Each row comes from the steps of one path. Every step used is in the known rows, and no mark comes twice. Write the path behind each row, first mark first.
Known rows:
F, P, Q: [-2.11 -0.24 -0.69  3.83  2.00 -0.30  4.36  0.34  2.04 -0.92 -1.83 -4.10
  0.98 -0.63 -0.97  1.35  0.48 -0.76  3.13  1.51  0.57 -3.35  0.13  1.96]
P, C, J, S, T, Q: [-1.31  4.68 -0.72  3.96  0.88  1.14  3.99  2.11  0.11 -0.96 -3.31 -1.67
 -1.27  1.08  1.15 -0.06  1.99  2.14  7.04  2.86 -0.55 -1.52 -1.27 -0.96]
Q, P, C: [-2.90  1.96 -1.35  2.28  0.55  1.70  2.92  1.61  1.73 -0.35 -1.23 -1.15
 -1.98  4.14  0.98  0.06  2.51 -3.04  4.49  1.10 -0.22 -0.59 -2.26 -0.71]
J, C, T: [-3.67  2.98  0.11  2.56  2.39 -0.33  1.40 -1.93 -0.68 -0.97 -2.08 -1.86
 -0.20  2.48  0.88  1.70  1.03 -0.53  5.64  1.65  0.83 -3.46 -0.55 -1.66]
S, T, Q, P, C, J: [-0.19  3.61 -2.28  2.24 -0.80  0.78  4.44  2.42  1.95 -0.23 -4.07  0.39
 -3.58  2.44  1.13  1.23  2.38 -1.14  6.11  0.40 -1.34 -2.04 -1.54 -1.10]
S, T, Q, P, C: [-1.56  2.67 -2.79  1.77 -0.91  0.05  3.83  0.48  4.21 -0.37 -3.49  0.16
 -1.34  2.63  1.36  1.25  2.39 -2.04  6.26  0.38 -0.65 -1.49 -1.12 -0.12]
P, C, T, Q, J: [-4.58  3.05 -1.61  2.87  0.95 -0.95  3.13 -0.14  1.32 -2.16 -1.50 -0.63
 -1.19  1.36  0.98  1.16  2.63  0.01  6.95  1.40 -2.61 -3.91 -2.18 -0.10]
Q, J, C: [-4.31  2.18 -2.21  3.84  2.80 -0.19  0.55  0.32 -0.05 -0.27 -1.18 -2.39
  0.18  3.83  1.96 -0.35  1.93  1.40  2.98  2.32 -0.51 -3.59 -0.30 -0.92]
C, J, S, T, Q, P, F: [ 0.44  5.05 -1.56  3.61  0.26  2.50  2.64  1.85 -0.53 -1.53 -2.51 -1.05
 -2.11  2.06  2.43  0.99  5.20  0.82  8.74  2.56 -0.87 -2.06 -0.71  0.20]
T, Q: [-0.81  2.61 -2.20  2.88  1.70 -2.04  2.14 -0.39  2.39  0.38 -1.43 -2.21
  2.25  0.35 -0.83  1.98  1.93  1.38  3.55  1.91 -1.19 -3.13 -0.80  0.22]
S, J, Q, P: [-4.65  1.88 -1.26  2.52  0.80 -1.57  1.85  0.70  1.27  1.33 -2.87 -3.42
  0.73  1.61  0.12  0.80  1.57 -0.39  3.16 -0.33  0.62 -0.46 -2.74 -2.41]
P, Q, J, S, T: [-4.46  2.73 -1.56  4.76  2.52 -1.28  1.91  1.08 -1.21 -1.44 -0.56 -2.54
  1.55  0.76  2.78 -0.49  1.36  1.66  4.50  3.09  0.14 -3.16 -0.61  3.22]
Q, P: [-2.05  2.10 -1.34  2.59  1.66  0.48  1.47  0.38  0.58 -0.04 -0.54 -1.70
 -0.09  2.89  0.44  0.83  2.96 -2.02  2.90  1.24  0.57 -1.42 -1.18  0.12]
F, P, Q, J, S, T: [-4.59  1.62 -1.36  5.83  2.31  0.40  3.58  0.54 -0.36 -2.33 -2.47 -3.79
  0.99  0.51  1.64 -0.95  1.88  0.90  4.94  3.11  1.26 -3.27  1.05  3.55]
J, S, T, Q, P, F: [-0.58  4.37 -2.17  3.18  0.37  1.77  1.82  0.22  1.79 -1.77 -1.69 -1.07
  0.27  2.73  2.46  0.96  4.75  0.04  8.72  2.27  0.35 -1.90 -0.40  2.02]
S, J, C: [-3.74  3.08 -1.72  3.08  2.18 -0.47  1.61 -0.38  1.37  0.05 -4.00 -3.25
  1.49  1.15  0.38  0.15  1.19  1.91  3.59  2.42 -0.41 -1.54 -1.02 -3.93]
C, T, Q, P: [-1.99  3.54 -1.98  2.54  0.58 -1.74  1.81 -1.66  0.77 -0.77 -2.13 -0.12
 -0.38  1.03  0.04  3.43  3.16 -2.41  6.79  0.47  0.15 -2.95 -0.69  0.95]
J, S, T, Q, P: [-1.47  4.32 -2.53  3.75  0.43 -0.31  1.44 -0.58  0.80 -0.47 -2.86 -0.77
  1.13  1.97  1.14  1.59  3.53 -0.47  6.95  2.45  1.52 -1.06  0.51  2.01]
F, P: [-1.91  1.02 -0.08  3.27  2.52  1.07  3.54 -0.17  1.64 -0.73 -1.21 -3.96
  1.03  1.07 -0.68 -0.14  2.42 -0.17  2.03  2.17  0.92 -2.73 -0.32 -0.48]
P, F: [-1.33  2.23  0.15  2.04  2.33  1.60  2.62  1.13  1.67 -1.05  1.25 -3.21
  1.03  1.79  1.48 -0.25  2.80  1.25  4.35  2.41 -1.70 -3.28 -2.65 -1.21]
C, J: [-0.98  2.95  0.01  3.15  2.61  0.42  2.54  1.81 -1.25  0.48 -0.25 -2.93
 -0.40  1.05  0.15  0.00  1.86  1.56  1.84  2.27 -1.14 -2.88 -2.07 -2.24]

Write each row's path:
[-3.26  0.90 -0.68  2.39  0.52 -0.93  1.28  0.51  0.69  1.52 -0.75 -2.62
 -0.01  3.56  0.29  1.42  0.80 -1.72  3.00 -0.67  1.64 -1.74 -1.65 -0.15]
J, Q, P
[-4.43 -0.03 -2.75  5.20  2.27 -0.06  2.84 -0.02  1.42 -1.33 -3.67 -3.80
 -0.38  1.85  0.38  0.61  0.53 -0.30  3.81  1.84  0.03 -4.05  1.65  2.08]
F, P, Q, J, C
[-5.02  4.13 -0.36  2.44  2.18 -0.63  2.13 -1.59 -0.06 -1.32 -4.00 -2.46
  0.39  0.66  0.65  0.96  1.29  1.15  5.99  1.89 -0.29 -2.46 -1.47 -3.61]
S, J, C, T
[-3.88 -0.06 -1.71  4.87  2.13 -0.68  3.56  0.61  1.36 -1.42 -1.26 -3.95
  0.33  0.17  0.26  0.13  1.42 -0.04  2.71  1.69 -0.81 -4.18  0.19  2.35]
F, P, Q, J
[-0.75  2.28 -3.32  2.85  0.82 -1.04  1.75 -0.08  2.24  0.45 -1.93 -0.66
  0.47  1.70 -0.23  2.63  3.20 -1.46  4.54  0.95 -0.55 -2.09 -0.27  0.94]
T, Q, P
[-2.54  4.34  0.11  3.57  0.50  3.53  3.31  2.99 -2.25 -1.13 -2.47 -1.24
 -3.49  3.83  2.65 -0.93  2.73 -0.93  6.58  2.10  1.15  0.07 -1.71 -1.00]
Q, P, C, J, S, T
[-5.19  4.28 -1.34  4.21  1.55  0.26  1.86 -0.30 -0.95 -2.33 -1.48 -1.49
 -0.39  1.76  1.49  0.72  3.09  0.01  8.50  3.48 -1.22 -2.34 -1.47  1.58]
P, C, T, Q, J, S
[-2.94  1.98 -0.14  2.87  0.22  0.70  5.46 -1.28  3.28 -2.16 -3.50 -2.14
 -1.27  0.38 -0.82  1.74  2.10 -1.70  7.34  0.98  0.07 -3.27 -0.52 -0.43]
F, P, C, T, Q
[-2.31  2.47 -3.40  4.02  1.87 -1.82  1.47  0.04  1.84  0.09 -1.46 -1.93
  1.66  0.96  0.60  0.69  3.00  1.82  2.98  2.19 -2.22 -4.21 -1.21  0.47]
T, Q, J
[-2.23  1.43  0.75  2.96  1.71 -1.35  2.17  2.00 -1.06  1.78 -0.56 -3.80
 -0.50  1.45 -0.22  0.49 -0.38  1.73  1.76  0.88  0.05 -3.35 -2.25 -2.29]
C, J, Q
[-1.15  3.67 -1.32  1.62  0.35  0.47  2.35 -0.92  1.76 -1.99 -1.04 -0.26
 -1.24  1.31  1.07  3.17  4.23 -2.17  9.04  0.65 -1.49 -3.77 -1.21  0.62]
C, T, Q, P, F
[-5.65  1.24 -1.45  4.68  2.30 -0.21  3.05 -1.15  0.08 -2.68 -3.85 -2.81
 -1.51  1.36  0.89  1.45  0.60 -0.99  6.19  1.29  0.21 -4.97  1.21  1.54]
F, P, Q, J, C, T
[-1.78  3.60 -0.93  2.30  1.64 -2.30  2.33 -2.00  1.37 -0.77 -1.54 -1.08
  1.15 -0.73 -0.70  2.68  1.96  0.28  5.90  1.32 -0.76 -4.14 -1.08 -0.16]
C, T, Q
[-0.61  3.08 -2.63  2.95  0.01  1.14  3.51  2.32  1.40  0.10 -3.38 -0.46
 -3.54  2.41  0.01  1.93  2.59 -1.72  6.09  1.21 -1.88 -1.21 -1.42 -0.99]
T, Q, P, C, J
[-5.10  3.26 -0.85  5.20  1.14  1.87  3.61 -0.59 -0.10 -3.51 -3.16 -2.52
 -1.30  1.84  0.52  0.25  3.82 -0.64  8.83  3.30 -0.21 -2.64 -0.17  1.70]
F, P, C, T, Q, J, S
[-3.65  4.36 -2.33  2.96  1.10 -1.89  2.08 -2.37  1.77 -1.06 -5.60 -1.98
  0.92 -0.72 -0.57  2.66  1.44  1.40  7.18  1.91 -0.98 -2.66 -0.38 -3.13]
S, J, C, T, Q
[-5.42  2.21 -1.89  3.63  2.66 -2.33  1.75 -0.65 -1.14 -1.91 -2.13 -1.53
 -0.76  1.26  1.66  2.02  0.04 -0.53  6.30  1.47 -1.03 -4.93  0.16  1.62]
P, Q, J, C, T
[-1.87  4.20  0.05  4.33  3.17  1.33  0.69  2.07 -3.69 -0.31 -0.45 -3.35
  0.13  1.17  0.64 -0.44  2.24  1.76  3.65  4.14  0.08 -1.46 -1.37 -0.67]
C, J, S
[-4.66  2.17 -2.14  5.41  3.23 -1.08  0.85  1.62 -1.85 -0.93 -0.36 -3.22
  2.01  0.79  1.58 -0.37  1.43  0.73  4.06  3.77 -0.61 -2.38 -0.41  3.73]
P, Q, J, S
[-2.79  2.36 -4.11  4.25  1.63 -1.64  0.62 -0.45  1.94 -0.02 -3.06 -1.49
  0.74  2.53  0.82  1.16  2.01  1.75  4.29  1.98 -1.52 -3.84  0.56  0.24]
T, Q, J, C
[-4.41  2.12 -0.94  3.91  0.32  0.80  5.03 -1.08  2.21 -3.01 -3.16 -1.94
 -1.82  1.18  0.15  0.93  2.94 -0.98  6.92  1.28 -1.72 -4.24 -0.81  0.00]
F, P, C, T, Q, J
[-2.35  3.41 -1.54  2.74  1.43 -1.95  1.44 -2.25  1.23 -0.75 -3.51 -1.03
  0.45  1.09 -0.13  3.24  1.23  0.08  6.96  1.23 -0.07 -3.77  0.44 -0.61]
J, C, T, Q
[-1.06  2.39 -1.11  1.73  1.14  2.05  2.11  1.08  1.44 -1.09  0.53 -1.88
 -0.95  3.70  1.76  0.34  4.15 -1.47  5.12  1.48 -0.75 -2.25 -2.53 -0.06]
Q, P, F
[-2.07  3.86 -2.36  3.24 -0.56  1.18  2.83  0.53  1.68 -1.04 -3.15 -0.40
 -0.67  3.50  1.41  0.63  3.06 -1.48  7.91  1.83  1.03 -0.24 -0.46  1.49]
J, S, T, Q, P, C
[-3.10 -0.10  1.44  3.33  0.70  1.88  5.51  2.81  0.60  0.09 -2.66 -4.80
 -2.95  2.13 -0.51 -0.29  0.13  0.37  3.40 -0.05  0.86 -2.66 -2.10 -2.52]
F, P, C, J, Q
[-4.46  4.80 -1.50  4.91  2.50 -1.18  0.50 -1.26 -2.03 -1.96 -1.01 -1.68
  1.07  0.87  0.93  1.05  4.04  1.23  7.08  3.39 -0.60 -3.41 -0.74  2.08]
C, T, Q, J, S
[-4.55  1.24 -1.28  6.27  2.72  0.78  2.40  0.99 -1.06 -2.09 -1.39 -4.43
  0.98  0.59  0.60 -0.21  1.93  0.13  4.30  3.47  0.62 -2.52  0.88  4.14]
F, P, Q, J, S
[-6.64  2.35  0.45  1.62 -0.61 -0.31  3.90  0.37  0.83 -0.48 -3.17 -2.12
 -2.03  1.98  0.61  1.08  0.91 -2.14  6.79 -0.78  0.28 -0.43 -3.91 -3.06]
S, J, Q, P, C, T
